What can hang from each mark
gumo: bipaz fasos sasugun zusuf
rakim: bipaz gumo
fasos: bipaz
bipaz: debev gumo
sasugun: bipaz rakim zusuf
debev: sasugun
zusuf: bipaz debev

Known rows, with every way that one mark hangs from another
debev{sasugun{bipaz}}: [-34  16  22 -24 -44 -17 -17  13  42  34  34  33 -58   9  -3 -21 -10 -29
 -18  11  -7 -12]
gumo{fasos}: [-10  18  -4 -12 -42 -20  -5  13  43  31   9   9 -63  16 -11  17   4 -38
  15  41 -20   3]
sasugun{bipaz}: [-31  29   6 -20 -34 -16 -19  10  35  24  18  27 -58  22  -6  -9  -3 -24
 -12  34 -22  -9]
bipaz{debev{sasugun} gumo}: [-15  23  29  10   3   1  16   3  65  43  29  39 -59   7 -11 -15 -20 -26
 -10  -7 -32  -4]
debev{sasugun{rakim{gumo{fasos}} zusuf}}: [ -4 -24  33 -14 -51  -8 -15  21  37  38  11  31 -40 -13 -25   4 -29 -26
  -3  51 -36   2]
fasos{bipaz}: [-23  25  -2 -12 -23  -6 -19  -6  33  34  12  34 -61  10  -3  12   9 -46
   8  32 -30  -5]
sasugun{rakim{gumo{bipaz}}}: [ -3  13  23 -17 -26 -10 -33  20  45  30  23  26 -37  -5 -11   1  -4 -23
  -2  64 -39  -5]
bipaz{gumo}: [-13  23  -1  -1  -8 -13   7   3  43  35  10  31 -54  16 -21   3 -22 -32
  -3  20 -32  -8]
gumo{bipaz fasos zusuf{debev}}: [-18  12  -3 -10 -25 -17   8  50  41  11  -6  14 -60  21 -11  33   2 -27
   7  73 -19   8]
debev{sasugun}: [-27   6   8 -11 -41 -15  -1   4  49  38  41  35 -56  17 -18  -8  -6 -41
  -1  17  -4 -14]
debev{sasugun{bipaz{gumo{fasos}} rakim zusuf}}: [-12   3  42 -17 -26 -21 -18  30  38  50 -19  36 -56 -29 -16 -16 -51  -5
 -24  -4 -34   0]
sasugun{rakim}: [-18  20  14   3 -32 -10 -13   6  43  29  32  27 -48  14 -28   1   0 -22
   5  34 -25 -11]
fasos{bipaz{gumo}}: [ -9  28   4  -6  -1  -4  -9  -8  34  46  -5  39 -59  -4  -5  11 -14 -40
   0   8 -40  -1]
rakim{bipaz{debev{sasugun} gumo{zusuf}}}: [-37  12  32   3   8   4  18  16  61  41  -3  11 -49  14  -4 -17 -57 -34
 -22  37 -50 -15]
bipaz{debev{sasugun{rakim zusuf}} gumo{fasos}}: [ -7  11  46  12  -4  -4   6  18  55  42  -5  36 -60 -15 -21  -6 -38  -6
 -11   2 -51   5]
fasos{bipaz{gumo{sasugun{rakim zusuf}}}}: [  2   8  21  -6  35  -6 -27   7  21  38 -33  49 -45 -19 -18   3 -39 -18
  -7  19 -60   6]
gumo{fasos sasugun{rakim}}: [ 18   5  18 -10 -10 -20 -19  20  44  33   1   4 -48  -7 -13  11   1 -24
  21  30 -25  16]
rakim{bipaz gumo{fasos}}: [-15  -1  13 -22 -48  -8 -20  14  39  39  -7  -9 -31   7   0  16 -20 -57
   4  93 -38   3]
zusuf{bipaz}: [-17  36 -15  11 -26 -16   6  21  34  29  51  23 -49  30 -25   7  27 -28
   9  58 -17 -14]
sasugun{bipaz{gumo} zusuf}: [-32  23   6 -14  -7 -15  -9  15  24  27 -21  46 -58  14 -20 -13 -49  -8
 -30  32 -49 -12]
gumo{fasos sasugun}: [ 11   9  -3 -18  -9 -23 -11  15  43  26  -1   6 -55  12  -6  15   3 -38
  19  37 -23  16]
sasugun{bipaz{debev} rakim}: [-26  43  41   5 -14   4 -23  13  51  24  27  26 -52   9  -6 -21   3   0
 -12  23 -45  -4]

Rows
[-47  17  29   4 -32  -6 -16  31  21  15   9  50 -37  18 -37  -1  -3   0
 -21  55 -30  -6]	sasugun{bipaz rakim zusuf{debev}}
[ -3   8  27 -14 -16 -21 -32  23  42  44 -17 -16 -32  -9  -5  10 -15 -38
  12  56 -31  11]	gumo{fasos sasugun{rakim{bipaz}}}
[  8  34  21   2  52   9  -8  -7  46  35 -10  35 -58  -5  10   2 -10 -30
   4   6 -59  17]	fasos{bipaz{debev gumo{sasugun}}}
[ -8  -1  31 -15 -47  -5 -32  16  42  44  -2 -11 -23  -9  -7  13 -21 -43
   6  84 -44   4]	sasugun{rakim{bipaz gumo{fasos}}}
[  1  29  31  -4  22 -16 -28  40  48  20 -21  23 -59 -10  -4   0  -8   0
   0  53 -61  15]	gumo{bipaz{debev} fasos sasugun{rakim zusuf}}
[ -9  24  38  -8  12  -7 -28  30  38  15 -20  21 -54  -6  -4 -12 -16   9
 -11  42 -61  17]	gumo{fasos sasugun{bipaz{debev} rakim zusuf}}
[ 23 -10   3 -26 -12 -11 -15  17  38  20   4   6 -40   3  -2  16  -6 -43
  17  62 -35  21]	rakim{gumo{fasos sasugun}}
[-22  16   1  11  -8 -18  19  27  30  44  25  47 -48   9 -37  -8 -23 -20
 -17  27 -25 -17]	debev{sasugun{zusuf{bipaz{gumo}}}}
[ -6   2   5  -7   1  -8 -12  24  16  19 -30  38 -50   3 -13  35   9 -39
  12  59 -33  23]	gumo{fasos{bipaz} sasugun{zusuf{debev}}}
[ -1  -4  40 -20 -24 -13  -4  34  48  41 -13  10 -59 -24  -5  -9 -54  -7
 -14  -9 -27   2]	debev{sasugun{bipaz{gumo{fasos zusuf}} rakim}}
[ 13  23  27  -9  25 -10 -12  43  59  15 -13   0 -63  -5   8   5 -12  -3
   9  47 -57  18]	gumo{bipaz{debev} fasos sasugun{rakim} zusuf}
[ 11  27  -6  14  25  -5  22  42  47   7  16  -5 -58  24  -3  15  12 -12
  17  62 -48  13]	gumo{fasos sasugun zusuf{bipaz{debev}}}
[-14  37  33  28 -13  -1   8  22  59  42  73  29 -46   5 -21 -15  31 -10
   1  20 -20  -9]	zusuf{bipaz{debev{sasugun{rakim}}}}
[ -9  42  18   9  19  10  -2  -9  47  39   0  40 -65   1   3   3  -6 -29
   0   7 -58   4]	fasos{bipaz{debev gumo}}
[-23 -12  33 -13 -27   9   3  24  58  29   1  -9 -41   7  11   0 -42 -44
  -7  81 -53   3]	rakim{bipaz{debev{sasugun}} gumo{fasos zusuf}}
[ -3  22  10  -7  22  -1 -19  11  32  20 -30  31 -67  -2   8  13  -3 -28
   8  49 -65  22]	gumo{fasos{bipaz{debev}} sasugun{zusuf}}
[-24  -7  17 -16  -2  -2 -17  31  11  -2  -3  48 -21  22 -21   4 -14 -17
 -21  89 -42   9]	rakim{gumo{sasugun{bipaz zusuf{debev}}}}
[  2  27  35   9  57  10 -16   2  35  32 -27  50 -50 -15 -10  -3 -28  -7
  -8  17 -78  10]	fasos{bipaz{debev gumo{sasugun{rakim zusuf}}}}
[ 22 -19   1 -32   4   1 -15  15  27  13 -25   4 -49  -5  15  26 -22 -44
  16  68 -54  20]	rakim{gumo{fasos{bipaz} sasugun zusuf}}
[-15  38  23 -10  17  -2 -18  15  46  11  15  23 -56  20   7 -20   0 -11
 -10  29 -43   9]	gumo{sasugun{bipaz{debev}}}
[ 12   7   5  19   2 -10  19  56  32  13  21   1 -33  11 -29  31  26  -9
  23  70 -19  18]	gumo{fasos sasugun{rakim} zusuf{bipaz debev}}
[-50  -1  36  -5 -23   9  -8  10  44  31   9  32 -30  15 -10 -18 -43 -40
 -28  89 -59 -14]	rakim{bipaz{debev{sasugun{zusuf}}} gumo}
[  4   6  43   9   1   2  22  25  67  39   2  12 -63 -12  -9  -4 -39  -8
   0  -5 -46   5]	bipaz{debev{sasugun{rakim}} gumo{fasos zusuf}}
[  1  28  26  -2  28  -7  -5  18  56  43 -32  -9 -43  -4  10   4 -32 -38
   4  42 -55  21]	rakim{bipaz{debev gumo{fasos sasugun}}}
[-27 -31  27 -13 -51   1  11  35  41  30   1  -2 -23   9  -9  22 -29 -56
  -3  94 -21   4]	rakim{bipaz gumo{fasos zusuf{debev{sasugun}}}}
[-17   1   2 -16  26 -12   2  20  36  25 -33  -3 -36  21  -8   2 -64 -37
 -11  63 -50  -7]	rakim{bipaz{gumo{sasugun zusuf}}}
[-41   9  17  17 -29  -4  -1  24  25  17  16  52 -34  26 -51  13   2 -11
  -6  65 -30  -9]	sasugun{rakim zusuf{debev}}
[-11  -5  14   9   6  -1   8  32  35   4  14  22 -32  25 -35  16  -2 -13
   6  54 -28   4]	gumo{sasugun{rakim} zusuf{debev}}
